What can hang from each mark:
z_214: z_313 z_740
z_409: z_740
z_618: z_2
z_740: z_2 z_88 z_214
z_967: z_740
z_2: z_583 z_618
z_583: z_2
z_88: z_740
z_313: z_214 z_409

Known rows, with every way that one mark hangs from another:
z_214(z_313(z_409(z_740))): [ 0.89  5.11  0.70  0.37 -0.92 -0.58 -1.04 -0.14 -0.49 -1.57 -1.60 -2.02
  6.63 -2.42 -1.15  3.92  0.37 -4.93 -1.09  3.97 -0.94 -3.27]
z_967(z_740(z_2 z_88 z_214(z_313))): [-1.27 -1.11 -3.36  3.37 -7.59 -5.85  3.79  3.11  0.13 -1.97 -0.82  0.20
  0.15 -5.15 -2.11 -6.69  1.73 -2.33 -0.45  6.48 -6.14 -3.40]
z_2(z_618): [ 0.93 -0.24  2.27 -0.05  0.35 -1.99 -0.45  1.23 -0.91  0.92  2.00 -1.10
  0.51 -1.08  0.04  2.31  0.93 -1.43  2.38 -0.83  0.71  0.71]
z_88(z_740): [-2.59  1.63  0.08  0.68 -1.05 -0.27  0.20 -0.15 -1.40 -2.49 -1.88  2.19
  1.08 -1.39  2.48 -0.03  0.90  0.56 -1.35  2.08  0.02 -1.46]
z_409(z_740(z_214)): [-3.48  1.52  0.66  1.37 -3.37 -2.76  1.34 -0.21  0.91 -0.26  1.00 -2.84
 -2.14 -0.33 -4.31 -2.67  2.01 -2.37  1.04  1.88 -2.11 -1.27]
z_583(z_2(z_618)): [ 2.04 -1.17  0.60 -0.92  0.94 -3.15  2.02  1.68  0.59  2.64  2.68 -1.35
  0.47  1.33  0.11  2.09  1.67  0.01  3.64  0.80  0.16 -1.19]
z_2(z_583 z_618): [ 0.35  0.56  3.78 -0.69  1.64 -3.20 -0.19  1.06  1.07  2.68  2.05 -1.88
 -0.11 -4.51  1.96  3.97 -1.07 -3.90  1.63  0.84  0.62  2.14]
z_313(z_214): [ 1.63 -0.16 -0.22 -1.06 -1.46 -0.76 -2.14 -0.64  1.00 -0.89 -0.77 -2.63
  2.08  0.22 -0.61  2.74  1.08 -1.10 -0.55  0.56 -0.73  1.41]
z_740(z_2(z_618) z_214): [-0.39 -4.10  0.60  1.14 -4.82 -4.34  0.46  3.73  1.64  1.47  2.19 -2.37
 -1.17 -2.21 -3.79 -2.25  3.19 -1.36  3.60  0.83 -4.23  1.58]
z_967(z_740(z_2(z_583 z_618) z_88)): [-1.76  0.65  1.37  3.49 -2.22 -5.66  3.46  2.99  2.15 -0.45  1.93 -0.68
 -0.86 -7.09  1.04 -2.93 -0.40 -2.99  1.69  5.34 -4.71  1.15]
z_214(z_313(z_409)): [ 2.62  1.48 -1.32 -0.93 -1.58 -0.23 -1.76  0.21 -0.94 -0.26 -2.49 -0.91
  6.24 -1.24  0.04  4.24 -0.07 -3.20 -2.29  1.92 -0.55 -1.78]
z_618(z_2): [ 1.31 -0.75  2.26 -1.41  0.18 -0.18  0.99 -0.43  1.23  1.83  0.84 -1.61
 -0.96  1.69 -0.34 -0.98  2.62  0.58 -0.01 -0.37  0.69 -0.38]
z_409(z_740): [-2.05  3.74  2.17  1.59  0.44 -0.20  0.54 -0.31  0.07 -1.45  1.02 -1.36
  0.13 -0.56 -1.30 -0.24  0.58 -1.98  1.21  1.72 -0.34 -1.04]
z_740(z_214): [-1.47 -2.34 -1.12 -0.47 -3.77 -2.30  0.62 -0.03  0.51  0.62 -0.50 -1.26
 -2.47  0.28 -3.10 -2.34  1.54 -0.78  0.07  0.30 -1.80 -0.25]
z_214(z_740): [-1.87  1.54  1.12  0.51  2.45  0.65  1.38  0.39 -1.35 -3.20  0.49 -0.01
 -0.50 -1.48  1.14 -1.44 -0.17 -1.65 -0.18  2.29  0.00 -0.39]
z_618(z_2(z_583)): [ 0.87  0.22  3.75 -2.02  1.52 -1.52  1.16 -1.14  3.44  3.61  0.98 -2.62
 -1.41 -1.65  1.45  0.89  0.93 -2.31 -1.32  1.07  0.59  0.98]
z_740(z_2(z_583 z_618) z_88 z_214): [-2.97 -2.32 -0.21  1.04 -5.50 -7.60  1.64  1.53  3.97  2.71  2.34 -3.03
 -4.07 -6.40 -1.83 -3.98  0.89 -4.22  1.31  2.99 -6.92  3.88]
z_740(z_2 z_88): [-1.96 -0.84 -2.66  2.12 -3.31 -1.80  1.23  0.48  2.41 -0.51  0.49  0.20
 -1.76 -2.25 -0.81 -5.58  0.19  0.44  0.02  1.97 -5.40  1.74]
z_88(z_740(z_2(z_583) z_214)): [-4.46 -1.19 -0.72  0.96 -4.91 -4.27  1.51  1.42  3.30  0.30 -1.44  0.32
 -1.31 -5.88  0.39 -3.30  1.49 -2.12 -1.26  4.91 -5.03  0.82]
z_740(z_88): [-1.85  1.09 -1.99  0.60 -2.04 -1.88  1.03 -1.48  0.26 -0.29 -0.02 -0.20
 -2.38 -0.88 -0.22 -3.08 -0.46 -0.46 -1.16  0.78 -2.57  0.58]
z_214(z_313): [ 2.25  1.36 -0.73 -0.60  0.09 -1.16 -0.57  1.17 -1.57  0.19 -0.53  0.64
  3.05 -2.68  1.69  2.37 -0.35 -2.71 -0.75  2.10  1.46 -2.46]
z_740(z_2(z_583 z_618) z_88): [-1.80 -0.31  1.12  1.42 -1.68 -5.01  1.34  1.38  3.52  2.27  2.56 -1.51
 -1.54 -6.54  1.09 -1.67 -0.63 -3.61  1.48  2.96 -5.02  3.96]

Rows:
[-0.03 -1.77 -1.67  0.80 -6.71 -7.33  0.88  3.39  0.12  1.45  1.72 -1.81
 -0.22 -5.76 -2.08 -3.05  2.38 -4.15  2.01  3.59 -5.30 -0.26] -> z_740(z_2(z_618) z_88 z_214(z_313))
[-3.07  1.38  2.21  1.89  0.39 -4.48  2.80  1.96  2.01 -0.90  3.19 -1.57
 -2.35 -8.32  2.18 -3.05 -0.91 -5.44  1.28  5.15 -5.60  3.34] -> z_214(z_740(z_2(z_583 z_618) z_88))
[-1.85  2.93  4.97  2.25  0.75 -3.37  0.83  2.54  3.40  1.33  3.88 -2.43
  0.76 -6.78 -0.15  1.15  0.35 -5.12  4.10  3.67 -2.61  1.88] -> z_409(z_740(z_2(z_583 z_618)))
[-2.61 -3.35 -1.22  1.49 -6.84 -6.23  1.49  2.14  1.69  1.12  2.16 -2.54
 -3.33 -2.97 -3.74 -5.64  2.75 -1.61  2.37  1.56 -6.75  2.21] -> z_740(z_2(z_618) z_88 z_214)
[-2.07  0.54 -2.77  0.88 -4.09 -1.20 -0.50 -0.56  2.40 -5.00 -1.63 -3.83
  2.74 -2.13 -1.81 -2.58  1.44 -2.36 -2.50  4.67 -8.72  3.20] -> z_313(z_214(z_740(z_2 z_88)) z_409)
[-1.12 -1.13 -0.20  2.02 -2.73 -3.48  0.91  2.20  1.31 -0.02  2.58 -0.87
 -1.27 -3.26 -0.69 -3.21  1.13 -1.06  2.63  1.32 -4.92  2.48] -> z_740(z_2(z_618) z_88)
[-3.90  0.65 -1.28  2.36 -1.01 -0.97  2.73  0.85  0.84 -3.56  1.57  0.27
 -2.43 -3.95  0.10 -7.13  0.23 -1.40 -0.23  4.43 -5.91  1.59] -> z_214(z_740(z_2 z_88))
[-3.45 -0.59 -2.64  2.31 -6.35 -4.91  4.10  0.18 -0.53 -1.87 -1.23 -1.06
 -3.84 -1.06 -2.92 -6.80  1.03 -0.34 -1.06  3.47 -4.44 -2.11] -> z_967(z_740(z_88 z_214))
[-2.23  2.83 -2.08  1.83 -6.09 -2.01 -1.21 -1.53  4.33 -3.50 -1.11 -5.33
  3.74 -1.58 -4.36 -1.19  2.08 -2.71 -0.90  4.15 -8.63  2.50] -> z_313(z_214 z_409(z_740(z_2 z_88)))
[-5.41  2.48 -0.66  1.36 -5.30 -4.66  2.32 -1.66  0.90 -0.76  0.60 -3.10
 -4.32 -1.00 -4.34 -5.92  1.26 -2.76  0.13  2.77 -4.85 -0.44] -> z_409(z_740(z_88 z_214))
[-1.36  3.66 -1.97 -0.21 -1.15 -1.73  1.04 -0.79 -2.44 -3.47 -2.02 -1.03
  3.56 -3.64  1.37 -0.42 -1.01 -4.86 -3.70  5.27 -3.38 -1.58] -> z_214(z_313(z_409) z_740(z_88))
[-1.15  1.22 -0.35  1.97 -4.95 -3.93  1.51  2.97  1.24 -0.30  1.05 -1.87
  1.96 -4.76 -3.48 -2.66  2.34 -4.52  1.68  5.08 -3.69 -2.78] -> z_409(z_740(z_2 z_214(z_313)))
[-3.53 -2.97 -3.69  1.50 -6.90 -4.03  1.88  0.72  2.92  0.36  0.52 -1.54
 -4.12 -1.66 -3.81 -7.61  1.94 -0.21 -0.12  2.31 -7.55  1.43] -> z_740(z_2 z_88 z_214)
[-1.39  0.25  0.69  1.54 -2.39 -3.84  0.23  1.63  0.82 -3.59  2.55 -3.18
  0.06 -4.76 -0.37 -2.25  1.70 -3.26  1.58  4.41 -6.06  3.29] -> z_313(z_214(z_740(z_2(z_618) z_88)))
[ 0.97 -2.46 -3.05  0.14 -6.85 -2.60 -0.88  2.07  1.77  0.32 -2.13 -2.00
  4.62 -2.44 -3.87 -0.25  2.55 -3.22 -1.22  3.21 -5.37 -1.04] -> z_740(z_2 z_214(z_313(z_409)))
[-2.46  0.22 -1.33  1.29 -1.93 -2.82  1.88  0.35  4.56  1.41  0.58 -0.50
 -2.16 -5.53  0.76 -4.08 -1.58 -2.30 -1.02  3.56 -5.94  3.09] -> z_740(z_2(z_583) z_88)
[-2.65  0.68 -1.02  3.66 -2.60 -3.84  4.29  1.55  3.39 -1.14 -0.03  0.22
 -1.43 -6.15  0.90 -5.35 -1.38 -2.00 -1.02  5.85 -5.80  0.50] -> z_967(z_740(z_2(z_583) z_88))
[-2.11 -0.22 -2.11  4.37 -4.08 -2.21  3.89  2.24  1.12 -3.10 -0.14  1.00
 -0.86 -2.76 -0.95 -6.83  0.46  0.96  0.37  4.40 -5.62 -0.85] -> z_967(z_740(z_2 z_88))
[-0.40  3.49  0.58 -0.08 -2.81 -0.48 -2.87 -2.05  2.09 -2.51 -1.94 -5.34
  5.24  0.78 -3.55  4.42  1.61 -2.95 -1.16  2.21 -3.29  0.92] -> z_313(z_214 z_409(z_740))
[-4.51  1.90 -0.37  1.72  0.17 -2.41  3.46  0.70  3.08 -1.41  1.47 -0.31
 -3.06 -6.87  2.22 -5.70 -1.65 -4.08 -1.41  5.92 -5.94  2.75] -> z_214(z_740(z_2(z_583) z_88))
[-1.10  0.86 -2.49 -0.61 -6.50 -3.27 -0.93  0.16 -2.04 -1.94 -4.69 -0.04
  5.30 -2.34 -0.38  1.90  2.31 -3.04 -3.75  4.36 -2.49 -3.46] -> z_88(z_740(z_214(z_313(z_409))))
[-3.39  1.49 -0.03  0.28 -5.09 -1.88 -0.01 -1.14  1.30 -1.11 -1.02 -4.11
  1.04  0.79 -5.61 -0.56  2.11 -2.84 -0.34  1.86 -4.16 -0.71] -> z_313(z_409(z_740(z_214)))
[-2.67  2.99  2.23  2.27  0.19 -1.50  1.17  0.98  4.74  0.55  2.00 -1.83
  0.46 -5.29 -0.25 -1.00 -0.47 -3.59  1.27  4.41 -3.32  1.26] -> z_409(z_740(z_2(z_583)))
[-2.45  1.00  1.35  1.41  2.07 -0.86  1.96  1.74  2.58 -1.36  1.27 -0.18
 -0.82 -6.35  1.86 -2.59 -1.11 -3.48 -0.17  4.78 -3.43  1.87] -> z_214(z_740(z_2(z_583)))
[-0.80  2.69  0.57  0.37 -3.37 -3.95  0.75  0.69 -1.08 -0.01  0.30 -2.06
  1.31 -3.03 -2.42 -0.42  1.60 -5.07  0.62  4.02 -0.62 -3.84] -> z_409(z_740(z_214(z_313)))
[-5.11  2.27 -2.06  1.10 -6.89 -3.60  1.11 -2.47  1.36 -1.36 -1.52 -4.54
 -1.11  0.33 -5.61 -4.07  1.36 -3.19 -1.82  2.79 -6.72  0.12] -> z_313(z_409(z_740(z_88 z_214)))
[-4.10  0.83  1.38  1.76 -3.92 -3.73  1.93  0.81  4.98  1.49  1.85 -3.18
 -1.76 -5.26 -3.52 -3.69  1.12 -4.73  1.36  4.54 -5.45  1.10] -> z_409(z_740(z_2(z_583) z_214))
[-0.87 -0.08 -3.29 -0.55 -5.64 -5.22  1.07 -0.16 -0.87  0.92 -0.55 -1.35
 -1.28 -2.59 -1.25 -3.33  0.75 -3.21 -1.93  3.33 -3.15 -1.80] -> z_740(z_88 z_214(z_313))
[-4.15  3.14 -0.57  3.38 -2.91 -1.89  2.09  0.32  2.66 -1.79  1.73 -1.00
 -1.19 -3.05 -2.29 -5.88  0.71 -1.63  1.30  3.45 -5.93  0.65] -> z_409(z_740(z_2 z_88))
[-0.18  0.84  2.05  2.06 -4.39 -5.88  0.73  4.03  0.27  0.56  2.87 -2.85
  2.33 -5.59 -3.44  0.03  3.33 -5.73  4.32  4.85 -3.10 -2.14] -> z_409(z_740(z_2(z_618) z_214(z_313)))
